Each row was made from one walk, in order. Every step used is in the known rows, and no mark comes twice. Write each row's walk.
Known rows:
K > F > C > X: [ 0.53 -0.60  1.92 -4.53 -0.16  0.23 -1.40 -0.41 -0.23 -1.09  1.57  0.68
  0.66 -0.42 -1.88 -0.07 -3.87 -3.14  0.30 -1.28 -1.24  2.29  2.15 -0.51
 -0.57]
C > A: [ 1.86  0.52 -0.67  2.45 -0.64  5.46 -0.50 -3.37  0.10 -0.10 -0.80  0.36
 -0.62 -1.17 -0.75 -1.44  1.56  1.55  0.69  1.36  2.11 -1.67 -4.56 -0.44
  2.45]
X > V > F: [ 0.20  0.17 -3.61  0.70  0.54 -0.30  0.47  0.81  0.48 -0.57 -0.89  0.18
  0.21 -0.85  4.50  1.83  3.57  0.39  0.65  1.91  1.30 -0.73  1.25 -0.15
 -0.52]
F > C: [-0.16  0.37 -2.93 -1.63 -1.55  2.00 -0.17 -1.38  0.06  0.09  0.16 -0.47
 -0.68  0.16  1.84 -1.82 -0.62 -0.84 -0.14  0.10  0.41  1.40  2.06 -0.31
  1.46]
C > F > V > X: [ 0.75 -0.65  1.98  1.72  1.13  0.30  0.04 -0.54 -0.23 -0.60  0.41 -0.40
  0.32 -1.65 -4.80 -3.48  1.46  0.52  0.01  1.05 -1.08 -1.08  1.46  0.37
 -2.81]
K > F: [ 2.08  0.09  2.34 -2.89  0.87  3.84 -1.24 -0.80  0.64 -1.48  0.34  0.26
 -0.69 -1.82  3.33 -1.51 -0.19 -0.48  0.89  0.69  0.75 -1.31  0.58 -0.04
  1.86]
W > X > C > F: [ 0.64  0.78  0.16 -0.14  3.00 -0.78 -1.09  1.78 -0.89 -0.85 -2.62 -0.63
 -0.42  1.84 -2.67  0.69  1.18  0.76 -1.20 -1.23 -0.66 -0.94 -1.12 -0.13
  2.94]
F > V > X: [-1.03 -0.82  2.72  2.29 -0.20  1.93 -0.19 -1.55 -0.44  0.73  0.82  0.77
 -0.47 -1.91 -2.79 -2.79  0.48  0.61  0.00  1.98  0.10  0.79  0.87  0.32
 -2.75]
V > X > W: [-0.38  0.46  4.58 -0.23 -2.63  0.09  0.40  0.06  0.29 -0.64  0.22 -0.24
 -0.72  0.54  0.42 -2.25 -4.27  0.35  0.25  0.57  1.35 -1.09 -0.49  0.90
  3.08]
K > F > V: [ 0.26 -0.77 -0.47 -1.41  3.06  3.95 -1.36 -1.38  0.01 -0.19  0.78  0.90
 -0.47 -4.07  1.74 -0.90  1.25  0.50  0.76  0.44  0.23  0.12  3.98  0.12
 -0.75]
A > C: [-0.73  0.38 -0.63  0.46 -0.89  2.78  0.39  0.08  1.30  0.30 -0.14 -0.19
 -0.41  0.92  1.40 -1.31  1.05  2.16  0.76 -0.09  0.81 -1.85 -0.54  0.20
  1.33]
K > F > T > X: [ 2.33 -1.01  8.15 -1.60 -1.73  1.07 -0.84 -0.20  0.20  0.08  2.47  0.69
 -1.14 -1.31  1.45 -1.17 -2.85 -3.10 -0.23  0.02 -1.53 -0.42 -3.67  0.26
 -0.67]
C > X > V: [-1.37 -0.46 -0.79  2.22  0.94  1.52  0.31  0.80 -1.11 -0.31  0.49  1.53
  0.16 -0.35 -0.53  2.15  0.18 -0.23 -0.71  2.37  0.36 -0.36 -1.30 -0.17
 -2.05]
W > X > V: [-1.28  0.43 -0.20  1.71  1.76  1.06 -0.95  0.92 -0.48  0.28 -1.57  1.13
 -1.02 -0.21  2.45  3.12  2.76  0.53 -1.31  1.51  0.86  1.11 -2.93  0.02
  0.53]
A > C > F: [ 0.95  0.51 -1.34 -0.27  0.46  1.17  0.61  1.27  1.47 -0.93 -0.38 -1.38
  0.56  1.30 -0.89 -1.85  1.90  2.30  0.80 -1.06 -0.20 -3.68  0.37  0.24
  1.44]
C > F > T: [ 3.27  0.12  1.47  2.19 -0.86  0.81 -0.19 -1.59  0.04 -1.29 -0.48 -1.79
 -0.25  0.05 -1.53 -2.99 -0.55  0.40 -0.71  0.95 -0.99 -1.61 -3.85 -0.12
  1.17]
V > X > C > F > K: [-0.99  1.09 -1.07 -0.62  2.95 -2.71  0.31  0.42 -0.23 -0.90 -0.63 -0.83
  1.04  1.72 -1.67 -1.05 -1.56  0.28 -1.25 -0.28 -0.55  0.21  3.38 -0.18
 -0.71]
X > V: [-0.83  0.20 -3.19  1.73  0.70  3.29  0.59  0.31 -0.09  0.20 -0.23  0.71
 -0.76 -1.05  4.30  1.28  2.43  0.53 -0.53  2.24  1.53 -1.01 -0.19 -0.05
  0.33]
A > C > X > V > F: [-1.89 -0.43 -1.69  0.95 -0.08 -3.14  0.91  2.67  0.65 -0.04  0.10  0.76
  1.97  1.41 -1.01  3.87  1.50  0.85  1.04 -0.32 -0.13 -0.31  0.19 -0.15
 -3.49]
W > X: [ 0.37  0.36  2.65  0.70  0.82  1.56 -1.75 -0.45 -0.48 -0.62 -1.71  0.35
 -1.39  0.26  0.70 -0.87  1.51  1.02 -0.65  1.22  0.61  0.99 -3.93  0.17
  2.29]
F > T > X > C: [-0.20 -0.57  4.07  1.48 -1.70  0.31  0.85  0.52 -1.12  1.80  1.02  0.44
 -1.53  1.28 -0.43 -0.04 -2.77 -1.88 -1.42  0.05 -1.18 -0.26 -3.22  0.11
  0.38]
F > V > X > W: [-2.17 -0.35  2.16  0.70 -0.45  0.19  0.36 -0.69 -0.41  0.55  0.68  0.35
 -0.54 -1.72 -1.34 -1.85 -2.87  1.37  0.00  0.44  0.85  0.58  2.87  1.04
  0.27]
V > F > C: [ 1.10  0.33 -3.01 -2.70 -1.84 -1.52 -0.33 -0.89  0.55 -0.57 -0.42 -1.18
  0.26  0.36  2.33 -1.37  0.90 -0.88  1.03 -0.38  0.08  1.72  3.31 -0.38
  0.79]
V > F: [ 1.84  0.10 -0.26 -0.52 -0.41  0.12 -0.52 -0.53  0.60 -1.43 -1.18 -0.68
 -0.16 -0.28  2.56 -2.25  2.51  1.05  1.26  1.54  1.00 -1.27  0.09 -0.06
  1.10]

Write each row's walk:
[-2.51  1.00 -4.14 -0.28  4.47 -4.70 -1.24  0.58 -0.06 -0.45 -1.95  0.45
  0.86 -0.08  5.69  4.65  3.55  1.65 -1.00  0.93  0.91  4.29  1.05 -0.25
 -1.71]	W > X > V > F > K
[ 2.10 -0.89  5.29  0.89 -2.95 -2.84  0.13 -0.02 -0.08  0.14  1.03 -0.21
 -0.59  0.19  0.81 -1.51 -0.02 -1.49  0.22  0.95 -1.27  0.01 -3.93  0.28
 -1.27]	V > F > T > X
[ 0.81  0.38  2.67  2.83 -1.62  2.91  0.25 -2.16 -0.25  0.89 -0.90  0.72
 -0.20  1.08 -5.09 -0.34 -1.46 -0.69  0.11  0.04  1.31 -0.82 -4.12 -0.60
  0.76]	V > X > C > A
[-0.93  0.55  1.04  0.27  1.80  0.83 -1.15  0.74 -1.16  0.31 -2.51  0.53
 -1.33  1.55 -0.61  1.29  0.21  0.76 -1.21 -0.13  0.43  1.05 -2.15 -0.16
  3.05]	W > X > C
[ 2.09 -0.46  3.10  2.30 -2.26 -1.59  0.53 -1.20 -0.49  1.60 -0.09  0.22
  0.04  0.86 -3.06  1.51 -0.82 -1.79  0.22 -1.02 -0.52 -0.08 -5.70 -0.53
 -0.48]	V > F > T > X > C > A
[ 0.92 -0.42  3.67  3.16 -2.26  2.09  0.62 -1.81 -1.05  2.20  0.60  0.86
 -1.00  0.66 -3.53  1.06 -2.16 -1.64 -0.92 -0.55 -0.26 -0.18 -6.84 -0.40
  0.54]	F > T > X > C > A
[-0.69 -0.55  1.27  1.34  0.41 -0.82  0.76  0.88  0.97  0.45  0.93 -0.64
  1.15 -0.01 -5.79 -2.11  1.27  1.65  0.64 -1.17 -1.34 -1.25  2.00  0.51
 -3.60]	A > C > F > V > X
[-1.15  0.42 -3.37 -1.67  0.37 -4.33 -0.88  1.00  0.01  0.54 -1.42  0.01
  0.41  0.85  2.40  4.29  2.46 -1.63 -0.51 -0.95 -0.17  4.40  1.31 -0.44
 -0.69]	W > X > V > F > C
[-0.71 -0.35 -0.45 -1.06 -1.33  0.19 -0.39 -0.66 -1.10 -0.35  0.68  0.30
  0.17  0.83 -2.99 -1.03 -2.63 -1.54 -0.37  0.23 -0.72  2.16  0.55 -0.46
 -0.39]	F > C > X
[-0.80 -0.14 -3.70  1.00  2.50  1.20  0.63  0.60  0.57  0.33 -0.01 -0.77
  0.71 -1.10 -2.54 -1.47  3.05  3.25  0.67 -1.32 -0.63 -2.08  3.86  0.37
 -1.36]	A > C > F > V
[-0.63  0.33 -6.30 -1.59 -0.63 -2.11  0.58  0.40  0.50  0.38 -0.24 -0.43
  0.60 -0.04  4.11  2.45  1.92 -1.52  0.30 -0.17  0.47  2.20  4.01 -0.49
 -0.97]	X > V > F > C
[-0.69 -0.01 -1.16 -3.68 -1.74 -5.20 -0.03  0.77 -0.62 -1.17 -0.01 -0.82
  1.24  1.36 -1.03  0.35 -4.58 -0.64  0.77 -1.81 -0.13  2.12  4.08  0.17
  1.67]	V > F > C > X > W
[-1.31 -0.39  1.62  1.09 -0.77  0.85  0.18  0.62  0.20 -0.27  0.55  0.67
  0.56  1.63 -3.40 -0.51 -1.07  1.42  0.56 -0.10 -0.22 -0.99 -1.99  0.06
 -0.48]	A > C > X
[-1.28 -0.44  0.28  0.96  0.29  2.05  1.21  2.42 -0.32  1.11  1.65  1.69
 -1.19 -0.84  3.66  1.62  2.05 -1.24 -0.58  1.95  0.33 -1.66 -0.66  0.49
 -1.05]	T > X > V
[ 1.16  0.29 -0.51 -5.02 -0.48  2.13 -1.19 -0.96  0.65 -0.63  1.03 -0.15
 -0.21 -1.18  2.92 -0.68 -1.76 -2.56  0.59 -1.28 -0.09  1.20  3.67 -0.43
  1.56]	K > F > C
[ 1.65 -0.18  4.66  0.04 -1.69 -2.13  1.02  1.54 -0.37 -0.48  1.38 -1.27
 -0.68  0.47 -0.15 -1.70 -4.04 -0.52 -0.81 -0.96 -1.32 -2.58 -2.16  1.16
  2.37]	C > F > T > X > W
[ 2.22  0.32 -1.19 -3.44 -0.86  3.85 -1.42 -3.38  0.84 -0.11  0.65  0.28
  0.33 -1.83  0.10  0.31 -1.33 -2.05  1.03 -1.96  0.77  1.27 -0.03 -0.88
  1.76]	K > F > C > A
[ 0.06 -0.08  3.95 -0.24 -2.56 -3.19  1.69  2.69  0.85  0.62  1.63 -1.53
  0.03  2.04 -1.29 -0.27 -4.37  0.58 -0.14 -3.17 -1.58 -2.94 -1.72  1.28
  2.06]	A > C > F > T > X > W
[ 1.07 -0.70  3.90  0.59 -1.97 -3.26  0.65  1.12 -0.59  1.04  0.28 -0.11
 -0.56  1.51 -0.06  0.36 -1.19 -2.07 -0.37 -0.42 -1.46 -0.04 -2.34  0.03
 -0.59]	V > F > T > X > C
[-2.57  0.18 -3.59 -1.16  2.76 -3.83  0.73  2.23  0.11  0.29  0.96  0.96
  0.63 -0.80  6.87  3.05  2.90 -0.10 -0.35  1.37  0.41  1.40  3.82  0.16
 -3.44]	T > X > V > F > K
[-0.92 -0.74  0.75  3.11 -1.96 -4.64  0.89  1.20  0.50  0.59  0.53  0.19
  2.00  1.81 -2.76  4.02 -0.87 -0.21  0.09 -0.48 -1.15  1.37 -3.61 -0.32
 -4.52]	A > C > X > V > F > T
[-1.95 -0.09  1.14 -0.01  0.04 -2.29  1.23  1.68  0.93  0.39  0.79 -0.99
  1.15  0.18 -4.49 -0.98 -2.11  2.59  0.76 -2.76 -0.55 -1.55  4.12  1.24
 -0.40]	A > C > F > V > X > W
[ 0.98  0.64 -3.42  0.16 -1.80  3.92 -0.34 -3.65  0.20  0.61 -0.30 -0.14
 -0.13 -0.54 -1.25 -0.73 -0.04 -0.50  0.50 -0.51  1.18  1.08 -1.72 -0.77
  2.22]	F > C > A
[-1.15 -0.91 -1.46  0.09  3.68  0.17  0.99  2.63 -1.58  1.30  0.78  0.49
 -0.38 -1.02 -2.77 -0.37  1.73  0.04 -0.71 -0.99 -1.69 -2.44  4.84  0.49
 -1.67]	T > X > C > F > V
[ 0.46  0.52 -6.88  0.16 -1.16 -0.33  0.43 -1.83  0.69  0.90 -0.73  0.00
  1.17 -0.64  1.26  3.80  2.70 -1.21  0.82 -0.72  1.39  2.05  0.59 -1.01
 -0.37]	X > V > F > C > A
[-1.22  1.37 -6.27 -0.96  4.85 -0.74  0.14  0.41 -0.42 -1.04 -1.58 -1.02
  0.55  0.75  1.67 -0.20  0.24  2.08 -1.25 -0.50  0.16 -0.57  4.84 -0.33
  1.55]	X > C > F > K
[-0.35  0.78 -3.99 -1.40  2.34 -2.17 -0.78 -1.28  0.50 -1.57 -1.17 -0.67
  0.70 -0.64  5.14 -1.19  2.20  2.28  0.46  1.48  1.20  1.66  3.16 -0.24
 -0.29]	V > F > K
